Every row comes from one small tree of marks. Brackets hold a mark, then the marks that hang from it, in the order of their numbers. Every link used is in the known rows. Which tree was each row made from?
Known rows:
[Z_547 Z_24 [Z_495 [Z_810 Z_118]]]: [ 0.33  1.00  0.18 -1.49 -1.51 -2.47 -3.97 -0.53  4.02 -2.91  4.27  0.20
  0.63  0.49 -3.69  0.61 -1.87 -1.95  0.89  2.67 -7.15  0.69  1.37  0.83
  0.66 -4.65  2.96  1.17  2.68  0.63 -0.73 -2.33]
[Z_495 Z_600 [Z_810 [Z_118 Z_547 Z_774]]]: [ 3.43 -0.01  0.89  0.20  1.81 -4.59 -3.41  1.34  5.42 -3.08  3.94  0.25
 -0.24 -2.94 -0.69  1.62 -0.69 -2.43 -0.99  4.00  0.69  1.42  1.35  1.81
  5.62 -2.97  2.72  5.67  1.02  0.52 -1.50 -3.26]
[Z_262 Z_24 Z_774]: [ 0.26 -1.45  2.33 -2.99 -0.63 -1.18 -4.01 -2.75  4.52  0.25  2.73  1.84
  0.12  4.63 -0.88  1.79 -0.80  2.12  0.29  0.06 -3.67  3.29  1.24  1.40
  2.77  1.49  3.38  3.05  1.67  2.49 -1.04 -2.08]
[Z_810 Z_118]: [ 0.89  1.06  2.63 -2.75  1.43 -1.46 -2.80  0.79  1.91 -1.36  2.05  1.16
 -0.22  1.85 -0.71  2.30 -0.24 -0.16  0.37  4.02 -0.24  2.14  1.35  1.30
  4.09 -1.81  3.03  1.94  2.05  0.58 -1.56 -1.44]
[Z_495 [Z_810 [Z_118 Z_547 [Z_774 Z_262]] Z_600]]: [ 2.66 -0.01  1.50 -0.07  1.17 -2.91 -2.10  1.09  5.99 -1.16  2.95 -1.41
 -0.11 -2.64 -0.77  0.79 -0.93 -2.18 -0.62  2.97  0.62  1.05  1.34  2.06
  5.33 -3.16  1.99  5.74  2.00  0.76 -1.26 -3.30]
[Z_774 [Z_118 [Z_547 [Z_24 Z_810]]] Z_262]: [ 1.75 -0.13 -1.03  0.77 -0.58  2.24 -3.90 -0.08  6.57 -1.56  2.90  0.50
 -1.37  2.27 -0.75  2.01 -3.69 -5.43 -1.21  2.32 -1.58  1.29  1.33  1.71
  0.26 -4.19  1.36  2.82  1.98  0.46 -0.75 -4.71]
[Z_810 Z_600]: [ 0.66  0.08  1.24 -2.91  0.87 -1.31 -0.74 -0.08  4.69 -0.56  1.13 -1.35
 -0.65 -0.40  0.19  1.75 -0.67  0.28  0.08  4.41 -0.48  2.33  1.02  0.88
  4.58 -1.34  3.35  3.68  2.28  0.67 -0.94 -2.28]
[Z_495 Z_600 [Z_810 [Z_118 Z_547 [Z_774 [Z_262 Z_24]]]]]: [ 3.23  0.19  1.12  0.51  0.98 -3.98 -3.65  1.22  6.10 -2.81  4.09  0.49
 -0.18 -2.82 -0.43  1.42 -1.14 -2.78 -0.90  3.42  0.25  1.38  1.39  1.95
  5.05 -3.06  2.50  6.25  0.97  0.93 -1.60 -3.75]
[Z_495 Z_600 Z_810]: [ 1.79  0.14 -0.56 -0.79  1.48 -3.76 -3.12  0.80  5.38 -3.19  3.06 -0.84
 -0.28 -3.71 -0.89  2.50 -1.11 -1.63 -0.83  4.51  0.35  1.88  0.81  1.20
  5.18 -3.46  2.99  4.42  1.01  0.41 -0.80 -2.80]
[Z_262 Z_24 [Z_774 [Z_118 [Z_547 Z_495] Z_810]]]: [ 1.86 -1.04  1.52 -1.79 -1.46 -0.56 -3.81 -3.12  4.68 -0.25  3.44  1.27
  0.07  5.43 -1.08  1.71 -2.26 -1.43 -0.28  0.38 -3.74  2.67  1.52  2.07
  0.82  0.27  3.24  3.91  1.66  2.35 -0.45 -2.35]
[Z_547 Z_24 [Z_495 Z_600 [Z_810 Z_118]]]: [ 1.06  1.21  0.05 -1.28 -1.81 -3.63 -3.69 -0.04  4.94 -3.90  4.70  0.45
  0.75 -1.34 -3.23  0.70 -1.90 -2.44  0.57  3.88 -6.79  0.64  1.42  0.71
  1.38 -5.02  3.58  2.12  2.32  0.31 -0.85 -3.00]
[Z_547 Z_495]: [-0.06  0.36  0.09 -2.04 -0.47 -0.91 -2.75 -1.27  3.39 -1.52  2.44  0.96
 -0.60  2.67 -1.69  2.98 -1.98 -0.76  0.13  2.94 -3.19  1.42  0.98  0.17
  1.96 -2.50  2.89  0.71  2.48 -0.05 -0.41 -2.12]
[Z_262 Z_774]: [ 0.55 -1.71  1.11 -2.37  0.43 -1.24 -3.38 -1.51  4.52 -0.09  2.33  1.05
 -0.25  3.25 -1.11  2.38 -1.00  1.81 -0.30  1.22 -1.80  2.39  0.98  1.09
  4.15  0.46  3.04  1.29  2.09  0.57 -0.61 -2.30]
[Z_24 Z_810]: [ 0.42 -0.52 -0.49 -0.56  2.20 -1.62 -3.43 -0.93  4.64 -0.89  2.33 -0.68
 -0.52  0.47 -0.79  2.24 -2.10 -0.87 -0.33  0.84  0.70  1.85  0.48  0.61
  3.61 -1.88  1.17  3.03  1.91  0.82 -0.56 -2.26]
[Z_547 [Z_24 Z_262] [Z_495 Z_600]]: [ 0.21  0.77 -0.41 -1.44 -2.07  0.04 -3.58 -1.56  5.17 -2.98  4.18  1.55
  0.23  1.59 -2.46  0.98 -2.76 -1.60  0.52  1.99 -6.16  0.22  1.07 -0.24
  0.91 -3.64  2.95  1.48  2.54  0.22 -1.26 -3.94]
[Z_774 [Z_118 [Z_547 [Z_495 Z_810]]] [Z_262 Z_24]]: [ 1.83  0.45 -0.09  0.32 -2.05  1.75 -3.51 -0.99  6.40 -1.48  3.05  1.06
 -1.00  2.75 -0.89  2.61 -3.53 -5.58 -1.07  2.30 -1.93  1.45  1.55  1.83
 -0.22 -4.25  1.99  3.86  1.86  1.24 -0.78 -4.32]
[Z_24 Z_262 [Z_810 Z_118 Z_600]]: [ 1.22  0.91  1.80 -0.91  0.84 -0.15 -1.15 -0.72  5.64 -0.33  2.55 -1.34
  1.04 -1.16 -0.71  0.87 -1.92 -1.49 -0.14 -0.09  3.49 -0.14  0.56  0.44
  5.33 -3.08  0.89  5.08  2.88  0.82 -1.89 -3.49]
[Z_118 Z_810]: [ 0.71  0.28 -0.19 -1.00  2.72 -0.38 -3.50 -0.46  1.68 -0.90  2.08 -1.59
 -0.90  1.02  0.19  1.93 -2.43 -1.03  0.04  2.92 -0.48  2.18  0.58  1.69
  3.17 -0.82  1.49  3.11  1.30  0.19  0.12 -0.65]
[Z_810 Z_118 Z_600]: [ 1.40  1.39  3.51 -3.51  0.55 -2.48 -0.32  1.15  3.56 -0.85  1.56 -0.67
  0.25 -0.81 -0.11  1.27  0.17 -0.13  0.45  5.34  0.21  2.02  1.48  1.34
  5.22 -2.19  3.84  3.89  2.59  0.61 -1.62 -1.87]
[Z_495 Z_600 [Z_810 [Z_118 Z_547 [Z_774 Z_262]]]]: [ 3.36  0.09  0.71  0.70  1.36 -4.01 -3.44  1.58  6.08 -2.90  3.91  0.18
 -0.28 -3.36 -0.48  1.63 -1.20 -2.90 -1.17  3.75  0.87  1.10  1.26  1.86
  5.49 -3.42  2.32  5.72  1.11  0.22 -1.39 -3.82]
[Z_24 Z_262 [Z_810 [Z_118 Z_774]]]: [ 1.57  0.14  0.81  0.45  1.64  0.40 -3.41 -1.16  5.07 -0.58  3.33  0.15
  0.28  1.22 -1.15  1.39 -2.22 -1.15 -0.47 -1.49  2.68 -0.11  0.47  0.43
  5.01 -2.30  0.05  4.42  2.39  0.50 -1.90 -3.52]

Which tree is each row?
[ 1.55 -0.34  0.64 -0.32  1.98  0.60 -2.62 -1.11  4.13 -0.36  2.86 -1.72
 -0.39  0.40  0.48 -0.96 -3.07 -2.90  0.13  1.02 -1.81  0.95  1.16  2.03
  1.90 -0.48  1.10  5.10  1.68  1.71 -0.59 -2.61] -> [Z_118 [Z_547 [Z_24 Z_262]] [Z_810 Z_600]]
[ 2.96  0.59  0.47  0.26  1.00 -4.08 -3.40  1.70  5.74 -3.17  3.80 -0.21
 -0.14 -3.69 -0.85  1.96 -1.03 -2.18 -0.93  4.41  0.51  1.22  1.07  1.59
  5.92 -3.96  2.61  5.36  1.27 -0.30 -1.31 -3.43] -> [Z_495 Z_600 [Z_810 [Z_118 [Z_774 Z_262]]]]
[ 1.43  0.87  0.67 -0.68 -1.32 -2.63 -1.92 -0.05  5.38 -1.70  3.25 -0.73
  0.18 -1.01 -2.12  1.81 -1.87 -2.09 -0.17  3.20 -2.28  0.36  1.11  0.87
  3.44 -4.58  2.61  3.23  2.84 -0.45 -0.59 -3.07] -> [Z_547 [Z_495 [Z_810 [Z_118 [Z_774 Z_262]] Z_600]]]
[ 1.95  0.66  3.84 -2.78  1.07 -2.30 -0.38  0.98  3.98 -0.46  1.68 -0.03
  0.05 -0.28  0.44  0.80 -0.04 -1.22  0.15  4.41  0.66  1.88  1.81  1.75
  4.63 -1.42  3.42  4.39  2.37  1.38 -1.77 -2.50] -> [Z_810 [Z_118 Z_547] Z_600]
[ 2.11  0.28 -1.26  0.98 -1.85  1.37 -3.50 -0.25  7.19 -2.26  3.50  0.84
 -1.09  1.57 -1.12  2.17 -4.15 -6.14 -1.26  2.79 -2.48  0.70  1.38  1.35
 -0.14 -5.10  1.80  2.80  2.17 -0.12 -0.61 -5.16] -> [Z_774 [Z_118 [Z_547 [Z_24 Z_810] [Z_495 Z_600]]] Z_262]
[ 1.18  0.76  0.48 -1.04 -2.81 -2.08 -3.57 -1.12  6.13 -3.18  5.26  0.86
  1.59 -0.49 -3.71  0.27 -2.34 -1.89  0.35  1.21 -5.78 -0.50  1.21  0.47
  2.02 -4.59  3.01  2.34  2.79  0.27 -1.27 -4.04] -> [Z_547 [Z_24 [Z_262 Z_774]] [Z_495 Z_600 [Z_810 Z_118]]]
[ 2.20 -0.23 -0.33 -0.85  0.25  1.05 -2.81 -0.87  5.59 -1.64  2.78  0.03
 -0.79  2.50 -1.07  1.62 -2.36 -3.93 -0.76  2.41 -1.20  1.66  1.44  1.48
  1.29 -3.01  2.48  3.56  2.04  1.44 -1.15 -3.69] -> [Z_774 [Z_118 [Z_547 [Z_24 Z_262 [Z_810 Z_600]]]]]
[ 1.91  0.14  1.17 -0.09  1.10 -2.57 -1.92  0.22  6.12 -0.44  2.67 -1.39
 -0.06 -1.31 -0.42  1.00 -1.71 -1.33 -0.39  1.61  1.05  1.10  0.77  1.07
  5.06 -2.69  1.38  5.25  2.62  0.16 -1.14 -3.33] -> [Z_24 [Z_810 [Z_118 [Z_774 Z_262]] Z_600]]
[ 2.56  0.56  1.07 -0.67  1.31 -4.39 -3.28  1.49  5.07 -3.47  3.86  0.05
  0.28 -3.53 -1.09  1.19 -0.82 -2.73 -0.47  4.37 -0.44  1.41  1.47  1.81
  4.47 -3.63  3.11  4.75  1.13  1.01 -1.43 -3.06] -> [Z_495 Z_600 [Z_810 [Z_118 [Z_547 Z_24]]]]
[ 1.24 -1.00  1.64 -2.85 -1.54 -0.45 -3.84 -2.76  4.90 -0.46  2.90  1.69
 -0.04  5.43 -1.30  2.34 -1.13  0.39 -0.19  1.23 -3.67  3.42  1.44  1.71
  1.95  0.15  3.84  3.25  1.69  2.29 -0.96 -2.42] -> [Z_262 Z_24 [Z_774 Z_118]]
[ 0.23  0.69  1.51 -0.69 -0.46  0.14 -2.89 -0.38  5.85 -0.17  2.31  0.06
 -0.31  0.26  0.15  1.49 -2.45 -1.77 -0.05  1.45 -0.55  1.71  0.87  1.22
  2.74 -2.47  1.31  4.47  2.07  1.21 -1.10 -3.41] -> [Z_774 [Z_262 [Z_24 [Z_810 Z_118 Z_600]]]]
[ 0.38 -0.06 -0.06 -1.28 -2.81 -0.77 -2.87 -2.09  6.63 -1.80  4.33 -0.60
  1.27  0.20 -3.70 -0.12 -2.55 -1.22  0.48  0.20 -6.26 -0.39  1.05  0.37
  1.63 -3.95  2.58  2.19  3.21  0.69 -0.83 -3.83] -> [Z_547 [Z_24 [Z_262 Z_774]] [Z_495 [Z_810 Z_600]]]
[ 2.01  0.27 -0.90  0.75 -1.36  1.76 -3.07 -0.03  6.42 -1.66  2.78  0.49
 -1.21  1.79 -1.04  3.06 -3.68 -5.86 -1.51  3.07 -0.57  0.77  1.38  1.63
  0.72 -5.04  1.68  2.66  2.04 -0.14 -0.44 -4.45] -> [Z_774 [Z_118 [Z_547 [Z_495 Z_810]]] Z_262]
[ 2.24 -0.24  2.62 -0.36  1.28 -0.63 -3.94  0.28  4.08 -0.59  3.02  2.39
 -1.05  3.25  0.08  1.31 -1.13 -1.41 -0.28  1.76 -0.85  1.75  1.66  1.90
  3.47 -0.64  1.75  4.17  1.72  1.13 -1.89 -3.24] -> [Z_810 [Z_118 Z_547 [Z_774 [Z_262 Z_24]]]]
[ 1.62  0.29  2.81 -1.82 -0.32 -1.43 -3.05 -0.30  3.91 -1.66  3.60  2.52
  0.51  2.33 -1.44  0.83 -1.25 -1.66  0.26  1.91 -2.57  0.81  1.79  1.26
  2.48 -1.87  3.06  2.19  2.32  1.06 -1.78 -3.15] -> [Z_810 [Z_118 [Z_547 [Z_24 [Z_262 Z_774]] [Z_495 Z_600]]]]
[ 2.92 -1.67 -0.86  2.40  0.31 -1.21 -4.11 -0.54  7.51 -1.45  4.08  1.41
 -1.68  0.97 -0.40  1.69 -3.06 -3.32 -1.48  0.90 -1.75  0.43  1.22  1.29
  2.98 -2.20  1.00  4.62  1.68 -0.21 -0.78 -5.22] -> [Z_118 [Z_547 [Z_495 Z_600 Z_810]] [Z_774 Z_262]]
[ 0.99  0.20  0.69 -0.76  0.31 -0.14 -3.33 -0.97  5.72 -1.24  3.70 -0.46
  0.41  0.64 -1.78 -0.55 -1.96 -0.89  0.50  0.11 -2.99  0.53  0.87  0.72
  3.05 -2.52  1.39  3.97  2.66  1.13 -1.76 -3.68] -> [Z_547 [Z_24 Z_262 [Z_810 [Z_118 Z_774] Z_600]]]
[ 1.27  0.77 -0.44 -0.04 -1.35  1.81 -3.64 -0.80  6.16 -1.23  2.59  0.17
 -0.98  2.28 -0.60  2.91 -3.34 -4.10 -0.87  2.30 -0.79  2.00  0.98  1.48
  0.99 -4.08  1.62  4.07  1.82  0.85 -0.78 -3.81] -> [Z_774 Z_118 [Z_262 [Z_24 Z_810]]]
[ 1.20 -0.71  0.08  0.23  0.56  0.67 -4.05 -2.28  3.76 -0.79  3.89  0.07
 -0.10  2.91 -1.04 -0.25 -3.91 -3.07  0.11 -0.72 -3.92  0.22  1.16  1.60
  0.14 -0.77  0.93  2.77  1.98  1.16 -0.06 -2.67] -> [Z_118 [Z_547 [Z_24 [Z_262 Z_774]] Z_495] Z_810]
[ 2.10  0.47 -0.31  0.79 -2.03  1.13 -3.34 -1.03  7.20 -1.57  3.31  1.17
 -0.91  2.16 -0.48  2.53 -3.95 -6.03 -1.30  1.85 -1.23  1.24  1.39  1.47
 -0.06 -4.20  1.70  4.46  1.79  1.09 -0.78 -4.90] -> [Z_774 [Z_118 [Z_547 [Z_495 Z_600]]] [Z_262 [Z_24 Z_810]]]
[ 2.53  0.58 -0.47 -0.63 -0.49  1.07 -2.33 -1.13  4.53 -1.76  3.08 -1.10
 -0.58  2.22 -0.98  1.13 -3.38 -5.01 -0.49  3.14 -2.49  1.10  1.45  1.79
  0.45 -3.38  2.46  3.79  2.14  0.66 -0.37 -3.01] -> [Z_774 [Z_118 [Z_547 [Z_24 Z_262] Z_495] [Z_810 Z_600]]]
[-0.52  0.50 -0.23 -1.67 -1.77  1.31 -3.82 -2.12  4.41 -2.05  3.75  1.33
  0.13  3.38 -2.89  0.87 -2.77 -1.14  0.84  0.77 -6.54  0.20  1.03 -0.13
  0.21 -3.19  2.29  0.49  2.84  0.56 -1.12 -3.29] -> [Z_547 [Z_24 Z_262] Z_495]
[ 2.01 -0.95  0.47 -1.91 -0.36 -0.86 -2.49 -1.34  4.69 -0.55  2.50 -0.77
 -0.07  2.55 -1.06  2.25 -1.84 -0.62 -0.76  2.68 -1.37  2.29  1.06  1.83
  3.52 -1.01  3.32  2.86  2.16  0.11 -0.07 -2.26] -> [Z_262 [Z_774 [Z_118 [Z_810 Z_600]]]]
[ 2.00  1.26 -0.85  0.08 -0.62  1.90 -2.09  0.41  5.23 -1.17  2.00 -2.21
 -1.19  0.09  0.19  2.47 -3.76 -4.72 -1.08  4.63  0.21  1.40  0.82  1.99
  2.16 -4.48  1.74  4.06  2.04 -0.93  0.07 -3.23] -> [Z_774 [Z_118 [Z_810 Z_600]] Z_262]
[-0.09  0.50 -0.45 -0.85 -1.94 -0.02 -2.71 -2.20  6.18 -1.61  3.94 -0.49
  0.78  0.86 -2.90  0.01 -3.27 -2.00  0.67 -0.19 -5.26 -0.40  0.80 -0.28
  0.87 -3.99  1.70  2.36  3.31  0.69 -0.93 -3.87] -> [Z_547 [Z_24 Z_262 [Z_810 Z_600]] Z_495]
[ 0.86  0.20 -0.33 -1.24 -3.19 -0.48 -2.74 -2.09  6.79 -2.12  4.43 -0.64
  1.15  0.52 -3.95  0.19 -2.71 -2.11  0.26  0.75 -6.23 -0.33  1.12  0.53
  1.23 -4.64  2.85  2.32  3.22  0.56 -0.80 -4.00] -> [Z_547 [Z_24 [Z_262 [Z_774 Z_118]]] [Z_495 [Z_810 Z_600]]]
[ 1.66  1.03  3.56 -2.58 -0.65 -1.50 -0.69  0.25  4.62 -0.93  2.72  0.31
  0.64  0.24 -0.83 -0.12 -0.93 -1.98  0.60  3.25 -2.05  0.76  1.88  1.26
  2.97 -2.51  3.31  3.81  2.97  1.31 -1.83 -3.22] -> [Z_810 [Z_118 [Z_547 [Z_24 Z_262] Z_495]] Z_600]
[ 1.34 -1.21  3.39 -2.21 -0.65 -2.92 -2.69 -2.37  6.07  0.60  3.21  0.72
  1.09  2.22 -0.76  0.42 -0.96  0.56  0.18 -0.95 -1.77  2.48  1.39  1.71
  3.39  0.69  2.75  5.28  2.18  3.03 -1.27 -2.82] -> [Z_262 [Z_24 [Z_810 [Z_118 Z_547] Z_600]] Z_774]
[ 2.31  0.98  0.17  0.35 -1.87  1.85 -2.36 -1.01  5.89 -0.82  2.82 -0.69
 -0.90  1.77  0.27  1.66 -4.20 -6.11 -0.81  2.86 -1.71  1.31  1.37  2.32
 -0.19 -3.67  1.77  5.33  1.85  0.87 -0.16 -3.79] -> [Z_774 [Z_118 [Z_547 Z_495] [Z_810 Z_600]] [Z_262 Z_24]]
[ 0.86 -0.73  0.28 -0.32 -0.03  0.05 -2.99 -1.90  5.93 -0.96  3.49  0.71
 -0.08  1.97 -1.38  0.15 -2.93 -2.89  0.05 -0.44 -3.20  0.26  1.35  0.60
  0.77 -1.98  1.43  2.92  2.50  1.74 -1.09 -4.06] -> [Z_118 [Z_547 [Z_24 Z_262 [Z_810 Z_600]] Z_495]]
[ 2.86 -1.84 -0.90  1.30  0.56 -2.33 -4.93 -1.11  6.53 -2.30  4.79  1.61
 -1.36  1.98 -1.51  0.45 -2.25 -2.36 -0.62  0.99 -5.56  1.00  1.54  1.24
  1.85 -1.47  2.04  4.08  1.65  0.80 -0.99 -4.43] -> [Z_118 [Z_547 Z_24 [Z_495 Z_600 Z_810]] Z_774]
[ 2.20 -1.27  0.45 -1.44 -1.02 -0.88 -2.78 -1.77  5.28 -0.70  3.21 -0.17
  0.00  3.15 -1.47  1.32 -2.44 -1.85 -0.63  1.79 -3.42  1.78  1.42  1.92
  1.83 -1.09  3.20  2.65  2.29  0.55 -0.04 -2.95] -> [Z_262 [Z_774 [Z_118 [Z_547 Z_24 Z_495] [Z_810 Z_600]]]]
